Each row comes from the steps of one path. Every step used is in the known rows, and no mark comes twice. Write the path behind each row, first mark first.
In the rows, 128 means zero.
Known rows
marof > mited > fofol > fama > pame > daza: [134 143 155 149  91 109 125  84  72 119 128 125 126 136 114  93 134 132
 125 164 134 142 135 136 136 111  93 129 162 123  83 109 102 161 186 176
 133 102 112 139  96 151  99]
fama > lopiz > daza > fofol > fanira: [142 160 134 141 135  95 131 103 114 133 105 119 126 143 106 118 149 133
 114 166 112 131 186 129 139 133 117 143 131 145  96 132 109 155 146 152
 130  73 100 141 107 128 116]
gekama > fanira > fofol: [128 135 124 142 150  87 127 115  99 115 108 113 142 136 133 130 139 122
 104 148 142 124 130 141 134 129  89 126 159 152  95 122 102 118 125 148
 145  68 121 144  87 139 112]
pame > kove > fofol > daza > lopiz > fama: [132 154 149 141 120 106 116  89 124 126 138 129 145 138 113 102 137 131
 136 137 130 122 151 130 122 131  81  96 149 144  95 124 107 124 181 146
 137  87 100 129 116 139 120]
lopiz > fama > pame > daza: [130 147 139 150  87 116 126  86 124 121 135 133 123 137 123 106 159 119
 134 164 134 114 149 127 134 118  94 115 139 131  96 109 111 142 152 165
 127  81 127 133 107 145  85]
fama > fofol > mited > marof: [132 135 108 133 120  87 125 126 147 129 134 126 117 131 104 120 124 133
 133 149 135 150 118 140 130 138  96 106 139 143  92 116 106 136 166 158
 126 100 115 131 104 139 101]
marof > fanira > gekama > daza > lopiz: [124 159 134 139 117  95 109 102  75 128  94 120 130 144 105  89 132 137
 139 140 127 135 149 119 102 130  97 120 126 164 122 135 105 129 195 175
 144  87  93 158 101 103 125]
gekama > daza > lopiz > fama: [127 153 131 132 129 109 117 114 124 120 117 130 129 137 105 100 136 135
 135 145 122 139 155 125 124 136  82 103 125 149 118 127  99 128 173 166
 131  64 121 149 111 111 118]
fanira > marof > mited: [121 141 126 137 122  96 122 123 148 114 120 116 113 141 125 108 130 129
 104 133 136 147 114 135 112 115  87 114 151 147 109 121 111 158 163 157
 139 110 129 144 103 146 108]
marof > mited: [130 142 119 135 125  99 127 115 126 112 117 123 119 137 122  94 128 136
 115 133 130 131 116 145 109 116  92 125 140 151 109 121 105 148 158 160
 136 113 111 136  89 141 111]
mited > marof > fanira > fofol: [118 130 110 147 114  83 113 113  92 116 107 116 120 138 117 134 132 135
 119 157 145 133 128 136 127 125  86 113 148 148 111 119 111 142 158 162
 143  90 121 150  88 124 111]
mited > fofol > daza > lopiz > fama > pame > kove: [123 159 154 146 133 119 114 100 102 127 133 139 139 135 110 113 152 124
 126 153 136 142 149 123 131 127  98  97 165 133  76 118 108 126 193 159
 142  80  94 134 120 138 109]
fama > lopiz > daza > gekama > fanira > fofol: [139 155 126 146 144  93 134  94  87 124 101 109 122 143 126 125 140 126
 117 163 136 113 162 130 146 139 105 120 151 153  84 119  91 123 123 141
 145  47 108 153  84 138 117]
fofol > fanira > marof: [118 143 127 141 124  95 122 122 138 123 123 117 124 141 125 132 149 120
  97 125 131 145 130 126 139 125  84 121 143 141 100 131 119 159 169 156
 132  94 131 140 122 137 112]
fofol > fanira: [126 144 119 139 131  97 127 116 117 120 119 124 131 139 120 118 146 127
 108 125 125 129 133 137 136 127  88 134 131 147  99 132 113 150 164 158
 130  99 113 134 108 132 115]
lopiz > daza: [135 153 121 141 126 103 122 101 157 115 118 125 125 139 118 109 140 121
 130 152 125 120 160 137 131 130  96 119 131 149 108 116 111 138 124 153
 128  88 112 133  91 137 108]
daza > pame: [133 152 123 143 133  98 122 112 149 121 111 124 127 132 109 107 148 119
 106 142 127 133 136 146 131 132 105 125 131 148  97 119 104 128 143 161
 126  97 113 135  95 137 108]
fofol > mited > marof > fanira: [117 142 107 140 103  89 111 118 117 115 123 121 101 134 110 115 133 137
 135 134 134 129 114 135 135 126  80 111 136 147 107 124 106 145 184 162
 135 114 113 147 101 132 112]
kove > fofol > fama > gekama: [149 129 139 141  97  91 130  92 127 123 131 110 150 137 120  82 119 130
 130 158 125 121 143 152 123 130  67 123 145 146 100 119  97 143 162 166
 125  99 106 123  97 135 126]
kove > pame > fama > gekama > fanira > fofol > daza: [142 132 149 148 123  77 141  88 101 121 131  83 166 135 146  94 125 108
  83 159 134 121 137 145 155 142  71 105 157 136  72 115 103 114 179 145
 145  78 128 143  75 146 114]
marof > fanira > gekama > daza > fofol > fama > pame: [135 158 154 146  95 101 112  86  16 133  92 105 144 144 103  74 137 133
 133 165 130 135 149 132 105 125 106 135 149 145 115 123 100 136 210 184
 130  91 105 154  99 116 112]
gekama > fama > fofol > daza > lopiz: [135 137 134 130 149  99 130 112 107 133 122 110 158 132  92 102 123 127
 125 155 129 151 165 131 127 155 107 104 135 142  95 122 101 124 191 158
 130  64 103 132 107 125 108]
fama > pame: [137 146 116 143 132  96 126 112 118 121 117 126 130 136 119 101 145 122
 114 142 133 127 128 149 115 117  83 122 139 149  95 115 111 135 143 159
 130  90 113 139  98 138  97]
mited > fofol > fama: [133 137 138 141 131 107 120 108 110 118 126 123 135 133 105 115 131 128
 128 162 134 137 142 139 144 133  88 124 155 135  96 118 102 141 175 170
 135 108 116 125  98 124 122]
marof > fanira > fofol > daza > gekama > fama > pame: [128 139 132 151 124 103 124  77   4 121 111  96 137 139 110  92 140 127
 106 147 147 120 128 133 131 140 100 106 164 143  94 110  96 124 192 162
 137  83 101 155  89 136 103]
mited > marof: [123 131 107 135 118  92 121 122 138 112 123 128 118 134 112 116 131 125
 127 144 138 135 126 149 130 130  86 111 138 145 107 117 109 144 158 163
 129  88 129 130  96 130 111]
gekama > fanira > marof > mited: [121 140 131 138 134  90 128 134 131 110 115 108 118 139 137 120 134 124
  99 129 137 145 112 132 123 113  80 123 157 148  99 126 105 153 158 148
 142  81 135 153 102 154 112]
mited > fofol > daza > lopiz > fama > gekama: [135 141 150 137 129 116 124 102 136 126 133 125 141 135 111  94 135 126
 132 173 125 144 159 115 147 143 104  96 157 136  85 121 100 128 191 171
 141 100  89 129 106 123 129]
mited > marof > fanira > gekama > fama > pame > kove: [107 143 135 153  72  98 115 110  66 116 110 123 126 138 114 105 146 125
 133 133 151 118 129 146  88 126 105 114 153 151 119 116 108 144 182 175
 137  65 113 136 106 136  97]
mited > marof > fanira > fofol > fama > gekama: [117 122 128 148  70  85 116 108  88 116 113 101 136 139 122 114 121 133
 128 175 141 138 140 142 134 134  77 109 153 137 110 120  97 152 198 178
 136  91 121 144  89 125 123]
marof > mited > fofol > fanira > gekama > fama > lopiz: [139 143 148 143 122 100 137 110  74 129 110 126 114 139 103 103 135 149
 113 129 127 136 144 126 122 134 135 145 159 147 103 128 101 172 151 179
 143 106  88 137 101 123 114]
fama > pame > kove > fofol: [137 150 130 148 126  91 124  94 108 126 132 130 142 137 119 101 142 128
 117 134 135 113 123 158  93 109  70 126 153 155  89 116 112 130 136 145
 132  83 101 128 106 153 103]
fama > gekama: [128 133 120 136 120  99 130 110 148 118 124 119 139 136 122  90 133 121
 121 158 130 124 131 145 114 132  86 121 136 154 105 120 102 132 160 165
 134 102 105 122  92 135 118]
fanira > marof > mited > fofol: [124 139 135 140 143 102 120 121 142 117 125 122 112 137 117 119 132 132
 101 148 137 154 113 127 120 116  97 119 169 143  96 118 112 157 158 161
 145 119 117 141 102 144 116]
fofol > fama > pame: [137 146 129 145 107  99 122 106  94 120 119 117 136 137 116  95 138 124
 126 146 133 130 137 149 131 123  73 119 140 137  95 116 105 150 173 168
 124  89 125 136 104 134 100]
kove > pame > daza > lopiz: [127 152 137 146 118  92 124  85 130 125 120 127 132 139 127 103 144 115
 120 140 127 127 155 140 133 131  85 107 119 145  88 122 115 121 188 157
 140  79 113 134 100 133 118]
gekama > daza > fofol > fanira > marof: [119 145 139 134 145  98 120 114  91 128 111 109 139 142 106 113 144 126
  93 150 124 160 141 131 128 136  94 130 150 141 107 134 109 144 193 160
 127  78 128 149 121 128 121]
lopiz > fama > pame > kove: [119 155 135 149 103 114 122 109 126 117 132 135 131 136 123 113 158 122
 126 143 140 116 129 143 104 116  86 110 148 143 101 116 110 137 154 156
 135  78 121 126 113 146  94]
mited > fofol > daza > gekama: [133 143 131 137 155 118 125  87  77 122 131 120 129 136 102  96 132 123
 121 150 139 132 117 129 150 141 105 110 163 140  78 113 101 117 197 159
 139 122  97 127  94 134 127]
daza > gekama: [128 143 113 137 133 111 129 100 106 118 119 121 120 137 121  93 138 123
 124 137 140 116 114 140 123 135  95 112 137 153  98 120 100 121 179 157
 135  97 110 130  95 132 123]
fofol > mited > marof > fanira > gekama > daza > pame: [122 163 130 144  85  91 103 102  89 125 105 124 104 136  91  87 135 136
 131 130 127 142 119 131 131 140 114 114 135 150 113 120  94 134 187 179
 125 112 105 159  97 127 109]
lopiz > fama > fofol > mited: [137 146 127 138 118 111 129 114 158 131 140 124 122 130 111 120 139 137
 136 155 129 134 132 120 131 137 103 106 138 142  96 118 105 129 151 157
 130 108 113 126 112 138  98]
marof > fanira > gekama > daza > lopiz > fama > pame: [132 166 145 149  95 105 113  99  70 132  97 126 123 144 113  87 148 137
 141 146 126 130 155 109 103 121 104 112 131 153 116 128 106 140 183 181
 137  72 100 165 110 108 107]

Write each row's path
[138 144 133 136 119 120 135  92 102 133 139 113 138 136 108 103 135 126
 136 161 137 130 131 116 139 147 109  94 144 134  82 113 101 121 198 157
 128 100 116 123 104 138 110]
lopiz > fama > fofol > daza > gekama
[127 131 134 140  87  92 123 107  71 130 119 105 141 137  91 107 123 131
 140 157 142 140 146 122 122 149 121 111 145 140 109 115 108 143 195 174
 129  87 114 131  97 126 102]
mited > marof > fanira > gekama > fama > fofol > daza
[130 147 129 142 106 101 125 105 105 127 112 128 128 143 128 104 148 125
 119 119 131 126 132 130 124 130 112 132 138 151 105 131 114 143 161 171
 133 114 103 128 107 127 112]
fofol > fanira > gekama
[123 141 135 144 104  94 121  86 115 121 131 123 113 133 119  99 141 118
 124 154 135 137 129 150 146 139 103 108 142 132  84 111 108 118 194 160
 130 106 119 129  96 145 114]
kove > pame > daza > fofol > mited > marof
[126 140 128 141 130  90 131 127 140 139 126 113 138 141 119 145 142 123
  96 145 130 159 135 119 130 130  94 123 142 140  90 131 121 157 172 154
 129  89 126 135 126 142 106]
fama > fofol > fanira > marof
[122 147 159 152  90 114 126  92 107 133 126 120 123 142 131 123 173 114
 104 169 133 143 154 112 143 119 113 120 158 119  87 121 117 157 183 163
 126  77 133 144 133 147  92]
lopiz > fama > pame > daza > fofol > fanira > marof
[147 162 135 147 111  99 125  95 177 120 117 114 125 130 121 100 144 113
 109 162 118 121 170 136 144 134 108 116 124 135  99 114 106 134 129 149
 123  73 123 148  89 138  96]
lopiz > daza > pame > fama
[140 143 127 138 124 111 139  96 120 127 121 112 138 134 109 104 134 123
 129 165 133 125 159 133 118 154 122 110 134 147  98 110  94 122 149 156
 125  54 109 128  97 139 110]
lopiz > daza > gekama > fama > fofol
[128 165 139 147 105  94 112  96  82 128  96 120 130 141  96  90 143 129
 117 140 123 132 140 128 110 132 114 132 130 157 117 125 102 128 170 176
 130  99 102 154  91 121 112]
marof > fanira > gekama > daza > pame
[130 160 144 146 126  88 122  93  89 129 125 132 148 137  96 105 143 133
  91 115 115 134 132 153 117 128  83 138 138 152  93 131  99 132 161 150
 120  75 105 140 114 149 120]
gekama > daza > pame > kove > fofol > fanira
[125 137 141 139 150  94 128 133 123 115 121 116 118 137 128 131 135 128
  95 145 137 153 110 127 130 113  93 130 175 143  86 123 106 151 152 154
 149  87 125 150  99 150 120]
gekama > fanira > marof > mited > fofol
[134 140 128 138 145 103 126 115 120 116 120 131 117 134 113 104 129 140
 112 147 131 140 114 138 117 117  99 130 158 147  96 119 105 146 153 163
 143 121 100 134  88 137 119]
marof > mited > fofol
[131 142 142 143 107 100 126  98  68 135 117 103 152 139  95 101 129 130
 133 156 135 129 151 117 114 146 124 123 146 147 108 121 109 133 188 170
 135 101 101 129  97 127 101]
marof > fanira > gekama > fama > fofol > daza
[121 171 137 151 115 105 114  98 163 118 116 132 133 137 111 113 155 112
 115 145 126 126 155 148 121 132 112 119 133 148  99 117 105 125 131 148
 128  74 107 129  98 154 107]
lopiz > daza > pame > kove
[138 152 140 142 151 104 119  97 119 125 123 126 138 132  91 107 142 119
 103 154 126 146 139 135 157 137 118 122 156 136  75 114 104 123 164 162
 129 119 100 132  91 139 114]
mited > fofol > daza > pame
[130 149 123 131 145 100 117 106 117 122 116 120 139 138 108  94 131 122
 126 139 128 141 149 132 140 137  87 102 132 147  96 124 108 128 195 157
 136  97  99 139 103 123 117]
fofol > daza > lopiz
[129 142 141 143 102 100 135 129 146 133 130 116 120 141 128 137 142 138
  97 140 127 161 130 108 124 120 104 117 147 131  95 130 116 178 168 161
 131  95 136 143 126 150 101]
lopiz > fama > fofol > fanira > marof > mited
[124 130 153 142 100 102 123 114 134 118 127 107 127 138 123 101 121 131
 110 166 133 161 124 132 126 124  87 115 173 132  96 118  99 167 189 177
 139 120 117 135 104 143 127]
fanira > marof > mited > fofol > fama > gekama
[128 132 133 139  92 102 126 106 129 116 125 110 146 137 120  87 127 123
 128 161 130 128 143 148 127 137  75 117 140 141 107 121  95 143 185 174
 128  99 115 123  98 130 122]
fofol > fama > gekama
[128 136 128 145 106  89 121 103 104 117 142 130 121 129 107  98 133 133
 126 121 140 123 113 166 108 130  78 107 164 147  96 108  96 133 145 152
 123  73 108 133 112 154  95]
gekama > fama > pame > kove > fofol > mited > marof
[138 149 126 138 125 114 134  91 124 128 128 112 120 131 108  95 134 126
 135 151 131 126 147 129 129 159 123 102 137 147  93 111  88 116 152 154
 123  76  96 131 102 145 106]
lopiz > daza > gekama > fama > fofol > mited
[148 136 133 141 117  92 123  95 111 122 130 117 141 138 113 100 123 134
 132 144 128 120 142 147 131 125  69 124 144 144 102 120 103 145 152 158
 126 102 119 128 100 131 118]
kove > fofol > fama
[126 151 144 136 126  97 125 125 132 142 124 119 139 141 106 137 141 135
 110 148 118 173 163 100 131 138  95 103 134 135  99 137 111 157 193 162
 128  49 130 155 141 122 113]
gekama > daza > lopiz > fama > fofol > fanira > marof
[133 146 138 145 125 106 125 105 100 128 115 134 126 140 120 115 148 128
 117 131 132 136 130 122 131 129 124 136 155 148  93 129 114 144 157 173
 142 122  90 125 105 123 120]
mited > fofol > fanira > gekama
[124 143 120 140 112  89 114 104 131 118 144 134 116 133 112 108 127 135
 136 121 139 123 107 155 117 125  73 108 155 151  97 117 103 129 159 145
 132 105 106 125 107 152 113]
pame > kove > fofol > mited > marof
[121 148 140 141  99 115 121  93 142 120 126 134 122 137 123 111 150 122
 146 162 131 125 169 117 139 131  99 103 128 135 106 122 105 129 173 164
 136  74 116 135 112 126 108]
pame > daza > lopiz > fama
[140 159 124 140 138  96 137 104 114 122 109 116 117 142 120 113 141 124
 128 155 126 109 159 129 144 135  98 124 132 154  87 123  93 132 139 143
 138  48 112 147  91 139 122]
fama > lopiz > daza > gekama > fanira
[126 137 114 131 130  97 116 116 122 119 119 123 109 130 110 102 134 130
 127 151 136 145 120 149 133 138 108 111 151 143 101 119 100 124 180 161
 130 112 110 134 102 133 115]
daza > fofol > mited > marof
[130 144 140 134 108 110 124 102 143 124 128 117 141 138 119  82 134 122
 134 159 125 136 158 121 140 143  94  92 136 139  99 123  98 131 197 169
 134  94  98 133 107 124 121]
fofol > daza > lopiz > fama > gekama
[132 154 124 141 133 106 132 102 113 113 114 114 124 139 135 107 144 112
 124 142 131 110 138 135 141 135  99 118 138 152  88 120  93 120 143 145
 134  53 115 143  90 147 123]
lopiz > daza > gekama > fanira
[111 134 126 141 100  97 123  87  70 113 125 116 106 133 136 116 137 119
 128 145 154 127 108 134 162 141 101  99 165 137  80 112  85 107 180 151
 140  71 120 148  93 154 111]
pame > daza > gekama > fanira > fofol > mited > marof
[120 146 118 147 127  93 111 101  97 119 114 111 116 137 119 120 140 140
 118 144 139 125 120 129 129 127  88 117 153 154 105 124 105 127 161 156
 147 122  96 150  92 132 109]
marof > fanira > fofol > mited
[142 151 132 139 138  95 128 104 131 138 123 116 151 133  92 106 135 119
 105 157 124 150 144 135 140 142 116 117 134 137  78 115 107 126 168 155
 121  99 109 129  96 145  99]
fama > fofol > daza > pame
[130 147 123 132 145 105 120 106 120 124 116 120 119 132 113  94 141 129
 121 153 131 134 125 143 125 135 109 122 147 149  99 123 101 113 171 155
 135 120  96 133 101 134 116]
daza > fofol > mited
[130 136 131 141  96 111 132 110 160 117 132 121 132 136 125  94 141 124
 130 164 130 118 141 134 121 133  91 111 138 145 109 119 102 136 153 169
 132  97 116 123 100 131 115]
lopiz > fama > gekama
[126 139 109 139 108  83 119 124 119 130 129 118 113 133 103 128 127 140
 134 155 133 144 120 128 124 129  90 113 133 146  97 124 109 142 185 159
 132 108 110 143 105 137 106]
fama > fofol > mited > marof > fanira
[130 141 139 136 116 102 134 129 152 118 117 119 139 136 140 107 143 121
 126 157 126 127 155 127 127 134  91 110 137 150  97 134  92 124 165 162
 141  51 110 144 108 128 128]
daza > lopiz > fama > gekama > fanira
[140 152 129 138 139 106 123 100 139 120 109 119 130 138 119 103 144 121
 126 175 125 129 164 139 124 134 118 128 140 147 105 116 108 126 136 153
 130  83 103 132  92 135 115]
lopiz > daza > fofol
[126 147 143 134 152 101 114 113 122 124 121 117 120 140 112 108 126 131
 106 144 133 174 131 115 139 125  99  99 167 136  85 123 109 151 203 159
 148 113 100 151 108 136 121]
fanira > marof > mited > fofol > daza > lopiz
